Each row was made from one path, in order. Every step used is in the known rows, and no mark comes twice. Write each row's path.
Known rows
gemid-sobot-sigub-nutot-sotes-malu-meset: [  6,  15,  -5,  20, -50,  14, -26, -15, -22,  30, -13,  28,  14,  27, -17,
 -11,  44,  34,  29,  -9, -46, -24,   1, -14, -20,  -3,  -3,  40]
nutot-meset-fubo: [-33,   0,  31,  10,   8, -16, -11,   7, -22,  34, -84,  23,  17,  28, -23,
 -28,   6, -15,  19,  10, -16,  -3,   6,   0,   3, -20, -11,  23]
meset-nutot-sotes-malu-sigub: [  6,  11,  -2,  30, -49,  17, -28,   6,  -9,   3, -31,  35,  19,  10, -27,
  -7,  51,  33,  42, -29, -40, -20, -31,   6,   9,   6, -24,  41]
meset-malu-sotes-nutot: [ 10, -15,  19,  23, -20,  -1, -12,  20, -24,  -2, -34,  11,  32,  37, -27,
  20,  44,  18,  54,  -3, -43,  -4, -15, -19,   8,  -1,  -3,  39]
malu-sotes: [  3,  -1,  44,  16, -15, -11, -15,   5, -13, -29, -48,  26,   7,   9, -22,
   6,  26,  12,  32,  -3, -32,  -8, -33,  -7,   2,   1,   3,  21]
sigub-fubo: [-25,  13,  40,  11, -10,  -2, -13,  13, -10, -22, -43,  14,   9,   1, -20,
 -21, -18,  31,  25,  -4, -22, -21, -10,  12,  -3,  -4,  -5,  19]
sigub-sobot-gemid: [  6,  27,  51,  -7,   0, -37, -10,  -4, -22,   8,  -5,  15,  21,   3, -30,
 -37, -23,  35,  27,   4, -12, -15,   1,  -5, -25,  -7,   4,  32]
sigub-nutot: [ -5,  -6,   9,  13, -24, -24,  -1,   6, -32,  19,  -1,   2,  24,   0, -20,
 -17,   6,  22,  36,   5, -33,  -4, -23,  -6,   7,  -5,  -4,  48]
gemid-sobot-sigub: [ -4,  23,  23,  20, -35, -16, -14,  14, -23, -23, -42,  31,  11,  -5, -30,
 -14,  -8,   9,  44,  -6, -17, -11,  -4, -12,  -4,  -1,  15,  29]
meset-nutot-sotes: [ -5,   6,  23,  11, -26,   3, -12,  -3, -29,   0, -32,  19,  30,   5, -16,
  -3,  26,  32,  15,  -6, -36, -12, -37,  -4,   4,   4,  -4,  35]
malu-meset: [-25,  14,  12,  22, -13,  -2, -10,  -4, -32,  22, -43,  15,   9,  16, -27,
 -18,   3,  10,  18,   8, -22, -29, -13,  12, -25,  -9,   6,  11]
malu-meset-nutot-sigub-fubo: [-27,  21,  10,  24, -29,   9, -14,  10,  -3,   7, -41,  12,  18,   6, -14,
 -35,  23,  33,  26, -17, -35, -39, -19,  24,  14,   8, -27,  28]
sobot-gemid: [-18,  15,  40,  -8,  -1, -16,  -5,   0, -29, -10,  -7,  25,  23,  11, -28,
  -7, -29,   9,  15,  10, -19, -18, -19,  13, -12, -11,   4,  33]
sigub-nutot-meset-malu: [-18,  -6,  15,   3,  -1, -28, -10,   3, -54,  45, -29,  10,  23,  26, -26,
 -22,  34,  12,  41,  13, -38, -14,  -4, -12,  14, -19,  -9,  40]
rutufup-sobot-sigub-nutot-sotes-fubo: [ -6,  11,  18,   6, -32,   0, -19,   4,   3, -19, -20,  24,  25,   1, -17,
  -7,  25,  53,  28,  -2, -42, -11,  -8, -14,   3,  19,   5,  56]
nutot-sotes-malu: [ -6,   7,  19,  14, -24,  30, -23,  -6, -11,   4, -48,  29,  16,  16, -11,
   0,  19,  33,  18, -22, -32, -16, -11,  -7, -17,  -7,  -1,  28]
sobot-sigub: [-16,  16,  21,  22, -25,  -7, -15,  13, -12, -28, -47,  28,  20,  -1, -31,
 -17,  -5,   9,  32,   1, -21, -19, -25,   4,   5,  -2,  10,  36]
meset-fubo: [-29,   6,  29,  15,  -8,  -2,   1,  14,  -6,  16, -71,  14,  26,   7, -15,
 -26, -14,  -7,  21,   5,  -6,   8, -10,   3,   0,  -8,  -3,  25]
malu-meset-nutot: [-14,  23,  -2,  16, -21, -12,  -4,  -5, -54,  29, -14,  13,  22,  18, -25,
 -22,  23,  10,  24,  -2, -33, -32, -26,  16,  -9,  -8,  -5,  25]
rutufup-sobot-sigub: [-10,  27,  20,  10, -21, -22, -23,  18, -13, -32, -44,  24,  21,  -3, -29,
 -16,   9,  12,  48, -11, -26, -11,  -5,  -5,   0,   3,  24,  32]
sotes-fubo: [-24,  16,  22,  16,  -9,   7,   0,   6, -22,  -9, -45,  27,  10,   0, -24,
 -15, -17,  30,  22,  -4, -16, -21,  -7,   9, -12,   1,   2,  27]
gemid-sobot-sigub-nutot-meset-malu-sotes-fubo: [  7,   8,  29,   8, -19, -20, -18,   4, -32, -11, -35,  42,   8,  27, -28,
  -5,  57,  23,  52,   5, -47, -17,   3, -22,  18,   2, -10,  45]
malu-sigub-nutot-sotes-fubo: [ -7,  -6,  16,  29, -39,   8, -14,   5,   5,   0, -21,  24,  18,  -4, -26,
  -7,  26,  56,  26,   2, -36, -17, -26,  -3,  11,  20, -22,  55]
nutot-sotes: [-14,  -1,  37,  15, -20,  13, -18,  -3,  -8,  -2, -58,  23,  19,   0, -19,
   1,   8,  32,  11,   2, -25, -10, -26,  -7,  -8,   3,   6,  23]

Write each row's path
[ 17,  36,  -4,  24, -37,  -4, -19,  -6, -14,  55, -37,   6,  21,  11, -18,
 -60,  48,  52,  45, -35, -29, -33,   3,  -9, -10,   4, -17,  31] -> sotes-malu-meset-nutot-sigub-sobot
[-30,  18,   6,  21, -14,  20,  -6,  -3, -13,  44, -63,  19,  19,  34, -11,
 -32,  12,  -7,  18,  -5, -16, -14,   6,  14, -23, -17,  -7,  19] -> sotes-malu-meset-fubo
[  4,  14,   4,   9, -29,  23, -16,  -7, -30,  10, -29,  29,  25,  20,  -9,
  -5,  37,  33,  21, -31, -43, -17, -20,  -2,  -7,  -5,  -9,  36] -> meset-nutot-sotes-malu
[ 14,   7,   4,  12, -50,   9, -24,  -4, -15,   5, -11,  29,  20,  11, -12,
  -4,  34,  40,  37, -18, -44,  -7,  -2, -25,  -3,  -2,  -4,  52] -> gemid-sobot-sigub-nutot-sotes-malu
[-11,  11,  13,  -4,  -7, -39, -22,  12, -45,  22, -31,  16,  27,  24, -28,
 -25,  47,  10,  55,   5, -46, -11,   6, -18,  18, -11,   3,  46] -> rutufup-sobot-sigub-nutot-meset-malu
[  6,  18,  31,  25, -26, -15, -17,   8,   9,  24, -64,   4,  16, -18, -22,
 -52,  11,  54,  44, -17, -10, -12,  -1, -19,  -1,  11,  -5,  27] -> nutot-sigub-sobot
[ 13,  40,  12,   2, -22, -12, -17, -13, -16,  43,   1,  19,  26,  22, -22,
 -49,  27,  41,  33, -21, -30, -37,   3,   6, -15,  -2, -21,  38] -> sotes-malu-meset-nutot-sigub-sobot-gemid
[  4,  25,  47,   3, -11, -25, -14,   3,   4,  13, -23,  15,  24,  -5, -26,
 -41,  -9,  45,  34,  -3, -12, -18,  -2,  -7,  -7,   5,  -8,  38] -> nutot-sigub-sobot-gemid
[-13,   5,  42,   7,   7,   1, -14,   0, -30, -12, -72,  41,   4,  31, -26,
  -3,  43,  19,  32,   0, -35, -23,  -5,  -6,   4,  -3, -10,  21] -> nutot-meset-malu-sotes-fubo
[ 10,  31,  34,  -2, -17, -31,  -9,  -1, -13,  18,  -5,  14,  32,  -1, -25,
 -45,   7,  43,  37,  -9, -21, -21, -12,  -3,   2,   6, -16,  45] -> meset-nutot-sigub-sobot-gemid
[-10, -11,  11,   7,  -3, -36, -14,  -2, -50,  41, -17,  13,  13,  22, -28,
 -20,  25,  14,  30,  10, -44, -17,  -5, -10,   8, -17, -11,  45] -> sigub-nutot-meset
[-13,   1,  18,  10, -19, -35, -11,   8, -26,  35, -43,  22,  22,  26, -25,
 -33,  20, -10,  39,  12, -30,   4,  13, -19,  18, -15, -14,  49] -> gemid-sobot-sigub-nutot-meset-fubo
[-11,  16,  -3,  11, -35,  11, -23,  -1,  10,  33, -37,  18,  32,  34,  -6,
 -27,  49,  10,  27,  -6, -39,  -4,   6,  -7,  -7,  -2,  -4,  45] -> rutufup-sobot-sigub-nutot-sotes-malu-meset-fubo
[ -5,   4,  27,   9, -11, -11, -17,   3, -23, -13, -39,  39,  14,  28, -28,
  -8,  59,  23,  42,  11, -49, -23, -14, -12,  24,   2, -15,  52] -> sobot-sigub-nutot-meset-malu-sotes-fubo
[-20,   4,  20,  26, -14, -17, -25,  19, -28,  20, -67,  29,  10,  15, -44,
 -22,  36,   8,  55,   1, -25, -22, -13,   4,  17,  -8, -19,  24] -> nutot-meset-malu-sigub
[ 14,  24,  16,  24, -31, -24, -12,   8,  -8,  32, -44,   2,  25, -13, -21,
 -56,  29,  54,  47, -23, -19, -15, -10, -16,   7,  11, -14,  36] -> meset-nutot-sigub-sobot
[ 15, -18,  17,  29, -21,  -6, -15,  18, -19,  -8, -24,  13,  27,  31, -27,
  22,  34,  19,  45,  -5, -46,  -7, -16, -16,   3,  -1,  -1,  42] -> malu-sotes-nutot
[-11,  12,  12,  17, -26,   9, -15, -13, -34,  22, -30,  18,  26,  18, -18,
  -9,  37,  29,   8,   2, -40, -27, -34,   7,  -9,   2,  -4,  26] -> malu-meset-nutot-sotes
[ -9, -13,  -4,  40, -34,  13,  -9,  27,   4,  20, -47,   6,  34,  10, -23,
  -3,  16,  29,  44, -18, -31, -13,  -8,  -9,  15,   8, -13,  50] -> sotes-nutot-sigub
[ 17,   4,  15,  31, -21, -36, -30,  19, -24,  50, -45,   6,  22,  22, -48,
 -42,  48,  46,  75,  -6, -27, -17,  17, -24,   1,  -3, -16,  38] -> sotes-nutot-meset-malu-sigub-sobot
[ -4,   4,  46,  12, -11,  -4, -13,   9, -18, -21, -59,  24,  16,  12, -20,
   3,  37,   8,  41,   4, -29,  -5, -31, -10,   9,   0,   3,  18] -> meset-malu-sotes
[-12,  -6,  -1,  20, -20, -15, -19,   8, -13,  52, -44,  21,  19,  35, -24,
 -34,  43,  -3,  43,  -2, -36,  -4,   6,  -2,  19, -16, -36,  51] -> sotes-malu-sigub-nutot-meset-fubo
[ 13,  12,  28,  11, -19, -22, -14,  10,   2,  24,  -6,   7,  37,  13, -30,
 -29,  -1,  48,  43,  -6, -24, -16,   8, -14,  -5,   5, -11,  52] -> sotes-nutot-sigub-sobot-gemid
[ 25,  18,  26,  30, -39,  -1, -37,   0,  11,  17, -48,  21,   9,  -3, -31,
 -38,  40,  65,  53, -26, -21, -15,   0, -19, -15,   8, -12,  28] -> nutot-sotes-malu-sigub-sobot
[-13,  12,   1,  24, -31,  -2,  -5,  15, -13,  13, -45,  14,  29,  -6, -18,
 -23,  25,  20,  36, -21, -30, -19, -33,   6,  25,  11, -17,  41] -> meset-nutot-sigub
[ 10,  29,   8,  27, -31, -19, -15,  -1, -13,  49, -41,   2,  22,  -2, -23,
 -59,  37,  50,  41, -18, -23, -29,  -7,  -8,  -3,  11, -14,  28] -> malu-meset-nutot-sigub-sobot
[  7,  34,  24,   4, -19, -28, -11,  -9, -16,  37,  -3,  13,  28,   9, -26,
 -50,  17,  42,  30,  -5, -25, -34,  -8,   4,  -9,   4, -18,  37] -> malu-meset-nutot-sigub-sobot-gemid
[-18,  18,  -8,  30, -33,   6,  -6,   5, -19,  31, -42,  13,  24,   7, -21,
 -27,  35,  19,  30, -17, -33, -33, -30,  13,  11,   7, -19,  32] -> malu-meset-nutot-sigub
[ 10,  10,   2,   5, -39,   4, -30,   0,  -5,  -5, -10,  23,  27,  16, -11,
  -6,  47,  37,  41, -23, -49,  -7,  -4, -19,  -1,   3,   3,  55] -> rutufup-sobot-sigub-nutot-sotes-malu
[-13,  14,  20,  12, -20,  17,  -6,  -5, -21,  -6, -37,  31,  24,   6, -16,
  -6,  17,  45,  11, -10, -33, -22, -23,   4,  -3,  11,  -8,  38] -> meset-nutot-sotes-fubo
